In the rows, zero is written as 128.
Known rows, with every way that one mark hangs from another:
{ninil kogen}: [117 138 100 142 101 125 112 117 125 157 131 105 139 111 142 104  92 120
 136 116 112 144 141 142 132 159 120 152  71 120 170  78]
{fira {suge lavem}}: [132 134 103 163  78 135 109 129 113 152 153 102 140 112 138  74  80 121
 123 128 122 164 129 143 128 161 118 173  92 113 151  72]
{rizu {durom budil {vilug {suge lavem}}}}: [121 141  88 133  79 109 134  85 114 163 178  97 140  94 130  82  74  94
 116 156  73 148 145 154  89 185  98 158  73 103 149  70]
{rizu durom}: [106 154 102 137  69 133 106 136 120 148 155  93 148 107 142 103  90 101
 129 133 113 154 163 143 134 152 132 164  90  98 150  79]
{pifo momu}: [107 153 110 152  98 135 106 118 117 142 138 103 146 104 131 113  87 125
 134 116 134 158 112 139 148 150 109 169  78 111 157  93]
{rizu {durom vilug}}: [116 161 105 131  86 116 119 129 117 161 166 101 139  99 137  94  86 104
 121 143 107 153 152 145 115 155 121 169 106 107 152  71]
{vilug {durom budil} {suge fira}}: [117 115  91 154  91 113 120  45  99 146 131  90 168  95 124 109  84 100
 134 143  71 145 169 140 108 191 108 142  78  92 184  90]
{suge fira lavem {vilug {durom rizu}}}: [132 105 109 138  61 115 114  87 119 140 112  98 162 102 131  73  81  87
 125 160  84 137 175 143 106 214 103 140  57  87 164  75]
{lanel {ninil {lavem {suge {vilug durom}}}}}: [139 114 108 149 114 134 134  93 117 146 109 114 151 115 153  81  93 120
 133 118  89 162 155 150 106 187 105 139  64  91 174  96]
{lavem {ninil nevogi} {suge {vilug {durom budil}}}}: [137 111 104 146  98 105 153  97 124 147 126 106 152 103 142  79  82 135
 128 132  73 161 155 143 103 169 107 158 113 100 164 102]
{kogen momu {ninil nevogi}}: [122 121  93 129 120 122 137 109 115 137 130 109 132 108 156 123  88  84
 136 115  80 140 116 130 120 171 138 149  99 107 167  69]
{ninil kogen lanel nevogi}: [107 122  90 128 108 127 146  70 127 148 153 110 130 111 145 113 105 118
 138 104  76 129 113 143 141 152 119 119  49 102 173  87]
{pifo {momu {kogen {ninil lavem nevogi}}}}: [107 110 110 121 112 125 127 103 128 145 165  99 141  99 160 121  99 114
 124 115  70 141  63 148 123 178  98 119  34  85 170  95]
{lanel ninil}: [121 136 104 148 109 126 118  98 108 146 143 109 140 105 140 104  99 121
 137 108 110 160 174 149 106 161 124 167  77 116 162  78]
{momu {kogen {ninil lanel lavem nevogi}} pifo}: [113  98 101 106  88 123 141 106 116 145 182 103 135  96 173 135 108 104
 119 115  39 134  83 154 114 182 110  87  13  67 184  98]
{rizu {durom budil {vilug suge}}}: [112 150  95 133  87 110 138  98 110 165 184  94 147  93 130  98  76  96
 123 149  77 153 152 144 102 171 103 154 101 108 157  79]
{budil {durom rizu {vilug {suge fira}}}}: [126 129 105 141 104 107 133 114  92 168 172  98 139  91 117  88  68  98
 115 137  73 140 135 128 102 199  76 117 137 112 171  69]
{lavem {ninil kogen nevogi} {suge fira vilug}}: [140 112  87 149  84 118 151 132 119 164 120 107 139 115 143  88  76 131
 141 127  71 136 130 147 107 185  93 149  95 102 170  81]
{lanel {ninil kogen {lavem suge} nevogi}}: [122 102  91 133 123 115 146  67 140 161 144 112 127 119 160  89  97 135
 139  91  78 143 105 157 107 159 104 124  51 117 183  92]
{rizu {durom budil vilug}}: [105 149 109 134  93 108 130 119 114 157 184  92 145  95 128  91  78 109
 118 153  98 156 148 147  98 158 118 170 113 109 158  79]
{ninil {kogen momu} lanel {lavem suge} nevogi}: [122  98  89 134 123 131 167  91 127 153 132 115 125 126 156 110  94 103
 133  98  81 133  52 135 136 161 104  99  76  96 181  94]
{fira {suge vilug}}: [130 144 112 159  83 155 120 172 103 155 146 103 148 112 137  85  79 116
 132 131 114 167 133 134 137 167 114 174 103 106 151  84]
{pifo {momu {kogen ninil}}}: [108 143 109 136 104 134 105 151 102 145 150  99 145  97 149 123  87 113
 124 128 106 155 119 143 116 182  98 147  60  96 158  80]
{vilug durom}: [121 139 107 142 103 120 103  78 117 142 121 104 154 103 141  99  97 117
 131 126 110 155 172 137 138 159 130 157  83 101 170  85]
{momu {kogen ninil} pifo}: [116 134 102 125  76 123 101 167  98 153 155  98 145  92 165 126  86 106
 123 133  84 153 149 152  98 187 110 136  44  92 168  79]
{suge fira {vilug {durom budil rizu}}}: [114 104 117 140  76 109 124  94 113 141 130  86 173  97 122  89  79  94
 128 162  86 143 178 135  98 200 109 138  94  96 177  91]
{rizu {durom budil {vilug {suge fira lavem}}}}: [120 127  83 143  67 108 137  73 104 160 174  88 151  93 122  86  72  90
 119 169  60 139 145 154  81 202  90 155  74  95 157  66]
{lanel {ninil kogen nevogi}}: [117 119  89 130 125 114 139  67 129 155 139 110 133 107 154 100 107 130
 145  98  85 139 146 156 109 162 119 148  48 123 171  78]
{fira {suge lavem {vilug durom}}}: [143 129 104 158  84 140 117 120 113 145 121 105 154 111 145  60  87 115
 126 144  99 164 149 145 129 186 111 172  59  96 151  78]
{vilug {durom budil rizu} {suge fira}}: [112 106  99 142  80  99 118  40 109 149 145  86 169  93 120 102  77  84
 127 147  74 139 174 132 101 194 102 126  99  99 185  90]
{vilug {durom budil rizu} {suge fira lavem}}: [122  96  94 145  71  94 117  28 116 146 138  87 166  93 124  85  76  85
 123 155  70 137 175 141  93 207  96 124  65  98 176  80]
{rizu {durom budil}}: [ 98 144 105 143  67 122 118 126 119 145 169  85 153 103 133 101  86 105
 125 142 112 158 161 145 117 155 127 165 100 102 152  86]
{suge fira lavem {vilug {durom budil rizu}}}: [123  94 112 145  65 106 122  79 117 140 127  87 170  98 122  70  79  92
 122 169  81 140 173 144  90 214  99 142  66  91 169  81]
{suge fira lavem vilug}: [134 122 102 155  63 143 119 129 107 142 123 101 152 108 128  89  77 106
 133 145  88 140 149 148 116 204 104 167  55  86 156  73]
{rizu {durom {vilug {suge fira}}}}: [122 151  87 135  73 117 123  93 100 167 168  96 149  96 129 105  76  85
 129 151  74 139 154 143 102 186 103 156  90  94 164  65]
{vilug {durom budil rizu}}: [105 117 118 135  92  95 114  74 125 143 146  93 159  97 128  91  85 103
 121 141 113 156 172 132 106 163 124 138 107 114 176  95]
{fira {suge {vilug {durom budil}}}}: [124 127 114 161  97 133 128 124 105 147 138  93 166 106 135  76  83 120
 129 148 102 172 153 136 118 175 114 168  95 102 163  94]

Rows:
[116 130 109 128  96  93 135  85 114 171 186 103 141  89 116  96  65  93
 116 142  88 147 140 130  94 172  94 128 115 125 170  87]  {durom budil rizu {vilug suge}}
[123 116 100 144 126 114 127  78 127 156 135 106 137 115 152  95 107 126
 138 101  95 145 126 155 108 168 112 134  48 117 182  83]  {lanel {ninil kogen lavem}}
[120 107  97 136 106 132 152  82 126 135 170 107 125 118 155 116  89 102
 128 105  66 139  83 135 138 160 125  95  93  84 186  93]  {kogen {ninil lanel {lavem suge} nevogi}}
[152 110  85 136 104 112 157 126 128 157  98 118 129 114 156  81  93 114
 136 124  70 136 106 147 109 195 100 161  53 106 146  69]  {suge {lavem {ninil {kogen momu} nevogi}} vilug}
[115  98  85 114 109 117 156  91 130 152 137 111 133 111 166 127 110 106
 135 102  69 128  47 146 137 168 113 104  20  95 186  99]  {ninil {kogen {momu pifo}} lanel lavem nevogi}
[120 131  89 131  97 120 114 147 115 158 107 108 142 108 158 117  87 110
 139 119 115 147 119 144 123 171 115 153  52 118 170  80]  {ninil {kogen {momu pifo}}}
[124 133  92 134  99 122 112 152 105 139 121 104 140 103 160 132  82  87
 133 127 103 150 131 135 114 181 131 155  79 107 170  72]  {kogen {momu pifo} ninil}
[110 129 124 130 103  89 129 100 121 162 185 100 142  93 118  86  68 106
 114 145 115 152 142 133  92 159 109 145 134 127 171  84]  {durom budil rizu vilug}
[120 138 125 136 119 106 126 140 111 164 175 104 131  96 126  74  75 118
 108 128 109 152 137 128 111 169  97 133 137 125 160  76]  {budil {durom rizu vilug}}
[138 128 107 141  82 132 113  97 118 138 102 109 152 106 143  75  93 108
 129 143  89 151 168 149 129 194 115 160  34  88 152  82]  {suge lavem {vilug durom}}
[123 129 118 127  85 120 116 109 123 148 122 104 159 102 139  87  88  95
 126 141 102 150 176 131 125 182 116 139  81  99 163  92]  {suge {vilug {durom rizu}}}
[127 129 115 134  79 128 117 125 121 151 117 107 155 110 140  80  70  94
 125 140 112 157 174 129 122 179 104 136 107 101 163  93]  {lavem {suge {vilug {durom rizu}}}}
[136 131 105 134 104 109 130 112 111 167 169 107 127  93 126  66  70 102
 107 130  75 146 129 139 107 196  76 116 106 117 150  67]  {budil {durom rizu {vilug {suge lavem}}}}
[122 112 104 163  83 132 131 113 102 142 116  93 168 107 127  89  68 113
 133 154  89 156 168 140 103 195 103 153 100  88 177  92]  {lavem {suge fira {vilug {durom budil}}}}
[138 131  92 153 113 104 130 140 113 159 105 112 133 113 145 105  88 114
 133 116 113 151 127 135 111 166 116 167 109 121 161  69]  {lavem {ninil {kogen momu}}}
[126 106  98 139  78  88 132  66 112 164 179  96 147  89 110  81  61  88
 114 160  74 135 137 140  74 205  80 129  94 111 171  70]  {durom budil rizu {vilug {suge fira lavem}}}
[116 103 113 151  70 117 128 109 111 145 129  89 170 104 123  81  61  97
 125 159  94 151 172 133  93 197  96 133 118  97 177  94]  {lavem {suge fira {vilug {durom budil rizu}}}}
[153 117 109 154  71 105 121 128 124 155 131 103 150 108 142  47  81 112
 115 147 101 165 159 137 104 190 102 162 107 104 147  75]  {fira {suge {lavem ninil} {vilug {durom rizu}}}}
[133 116 107 164  87 132 129 114 111 142 132  95 161 107 138  58  82 120
 124 154  91 169 146 146 113 189 108 169  73  98 152  86]  {fira {suge lavem {vilug {durom budil}}}}
[136 111  84 157  96 109 153  85 126 156 160 108 123 116 151  76  99 135
 126 110  74 146  93 150 120 160 106 144  72 109 159  69]  {fira {suge {lavem {ninil kogen lanel nevogi}}}}
[147 117  82 176 102 119 149 132 108 155 129 110 127 122 147  82  88 112
 124 118  99 156  93 138 108 177 101 152 101 109 151  60]  {fira {suge {lavem {ninil {kogen momu} lanel}}}}
[145 141 107 160  79 132 130 171 110 156 126 113 138 113 137  87  68 124
 127 125 111 166 154 137 116 167 103 172 127 103 152  87]  {lavem ninil {suge vilug}}
[134 140 110 156  94 142 118 130 107 149 123 103 161 110 144  77  87 113
 131 138 101 168 153 134 140 173 120 169  88  96 158  86]  {fira {suge {vilug durom}}}
[134 120  99 143  95 104 128 100 100 165 166  98 135  92 121  70  65  97
 109 140  65 136 131 140  93 214  72 117 107 109 161  60]  {budil {durom rizu {vilug {suge fira lavem}}}}
[138 114 108 127  81  98 137 102 134 156 124 111 145 105 146  75  76 114
 125 128  85 154 160 134 111 170 104 139 114 100 161  95]  {lavem {ninil nevogi} {suge {vilug {durom rizu}}}}
[117 118 105 136  84  91 136  79 106 169 183  95 150  88 108 100  63  91
 121 153  79 139 140 132  83 191  88 133 120 117 180  80]  {durom budil rizu {vilug {suge fira}}}
[127 124 106 151  99 128 119 123 124 145 146 104 134 117 147 105  73 104
 126 120  99 151 111 136 127 165 122 125 115 103 182  85]  {kogen {ninil {lavem suge}}}
[143 128  98 177  79 124 136 120 107 149 162 107 130 113 136  79  86 125
 118 120 103 166 122 141 116 160 113 162 109 100 149  69]  {fira {suge {lavem {ninil lanel}}}}
[131 116 109 158  73 146 129 145 107 153 130 101 153 117 134  94  70 109
 130 134  95 146 114 139 125 188  98 141  93  85 177  96]  {ninil {lavem {suge fira vilug}}}
[126 126  89 147 134 122 135 107 110 154 107 113 135 115 151 107  99 107
 143 107 108 151 148 145  96 180 114 156  71 127 163  65]  {lanel {ninil {kogen momu}}}
[115 119  97 106  84 117 116 138 113 151 165 101 139  90 172 127  92 111
 126 123  61 142 135 156 106 179 116 127  30  92 171  84]  {momu {kogen {ninil nevogi}} pifo}
[130 120  88 173  86 115 139 111 101 155 132 104 134 117 131 105  80 126
 132 119  97 143 133 142 105 172  98 135 118 102 179  73]  {lavem {ninil kogen lanel} {suge fira}}
[119 102  89 113 107 110 139 111 135 160 127 107 138 108 171 116 102 113
 137 105  83 131  58 148 130 168 114 126  23 108 184  97]  {ninil {kogen {momu pifo}} lavem nevogi}
[123 108 116 135  75 110 126  91 128 141 131  96 159 100 132  69  82  98
 120 158  93 149 171 144 101 196 105 142  63 101 157  91]  {suge lavem {vilug {durom budil rizu}}}
[120 101 124 138  87 113 136 109 131 151 137  97 160 109 135  75  73 100
 117 144  99 157 137 133 107 181  98 116 100 101 181 111]  {ninil {lavem {suge {vilug {durom budil rizu}}}}}
[121 127 101 125  88 109 106  57 122 154 136 104 153  97 137 100  88  85
 127 129  90 147 173 129 131 175 113 124  85 104 170  87]  {vilug {durom rizu} suge}
[125 103  98 126 123 119 141  94 127 139 138 108 133 112 159 121  96  87
 132 111  74 135  77 129 129 172 134 131  93  97 178  80]  {kogen momu {ninil lavem nevogi}}
[130 125 104 158  81 140 118 116 102 145 103 103 162 111 134  91  74 107
 135 146  97 153 168 138 123 192 103 155  88  86 172  85]  {lavem {suge fira {vilug durom}}}
[119 103  95 126 129 110 142  54 139 157 145 108 132 112 158  95 114 134
 142  93  73 136 107 157 111 162 115 130  38 114 185  90]  {lanel {ninil kogen lavem nevogi}}
[138 112  96 154  77 132 163 119 103 144 145 109 138 112 133 103  79 118
 133 122  63 143 129 139 115 180 100 141 109  79 166  89]  {lavem {ninil lanel nevogi} {suge fira vilug}}
[134 113  84 152  94 103 138  97 124 162 131 103 136 113 142  96  78 135
 139 116  87 138 129 146 105 165 102 152 105 113 179  78]  {lavem {ninil kogen nevogi} {suge fira}}
[126 117  98 151 121 122 132  99 125 162 128 110 133 121 152  91  91 127
 136  98 106 152 122 153 103 165 101 131  67 120 181  86]  {lanel {ninil kogen {lavem suge}}}
[134 139 108 145  90 142 121 125 111 146 105 110 152 110 144  86  78 113
 131 134 106 161 169 139 135 176 113 157  90  92 161  95]  {lavem {suge {vilug durom}}}
[143 112  70 165  82 111 141  63 104 153 130 105 135 109 131 102  90 108
 132 125  54 127 130 151 105 203  87 126  55  92 172  65]  {vilug {suge fira {lavem {ninil kogen lanel}}}}
[122 112  96 158  90 125 121 111 122 161 129  96 144 122 139  95  78 119
 133 120 102 137 102 144 120 174  98 125  85 103 194  87]  {ninil kogen {lavem {suge fira}}}
[147 107  90 147  65  82 112  46 117 152 122 100 154  97 130  81  82  95
 120 143  70 138 178 141  91 207  96 137  89  96 170  69]  {vilug {durom rizu} {suge fira {lavem ninil}}}
[110 126 114 138 107 131 111 131 112 144 153  97 145 102 153 121  94 111
 121 122  92 151  79 144 120 184  94 124  49  86 169  90]  {pifo {momu {kogen {ninil lavem}}}}
[131 127  97 175  74 124 137 118  95 145 144 104 138 112 124 109  75 120
 125 121 102 154 149 135 109 164 106 146 140  91 173  79]  {lavem {ninil lanel} {suge fira}}
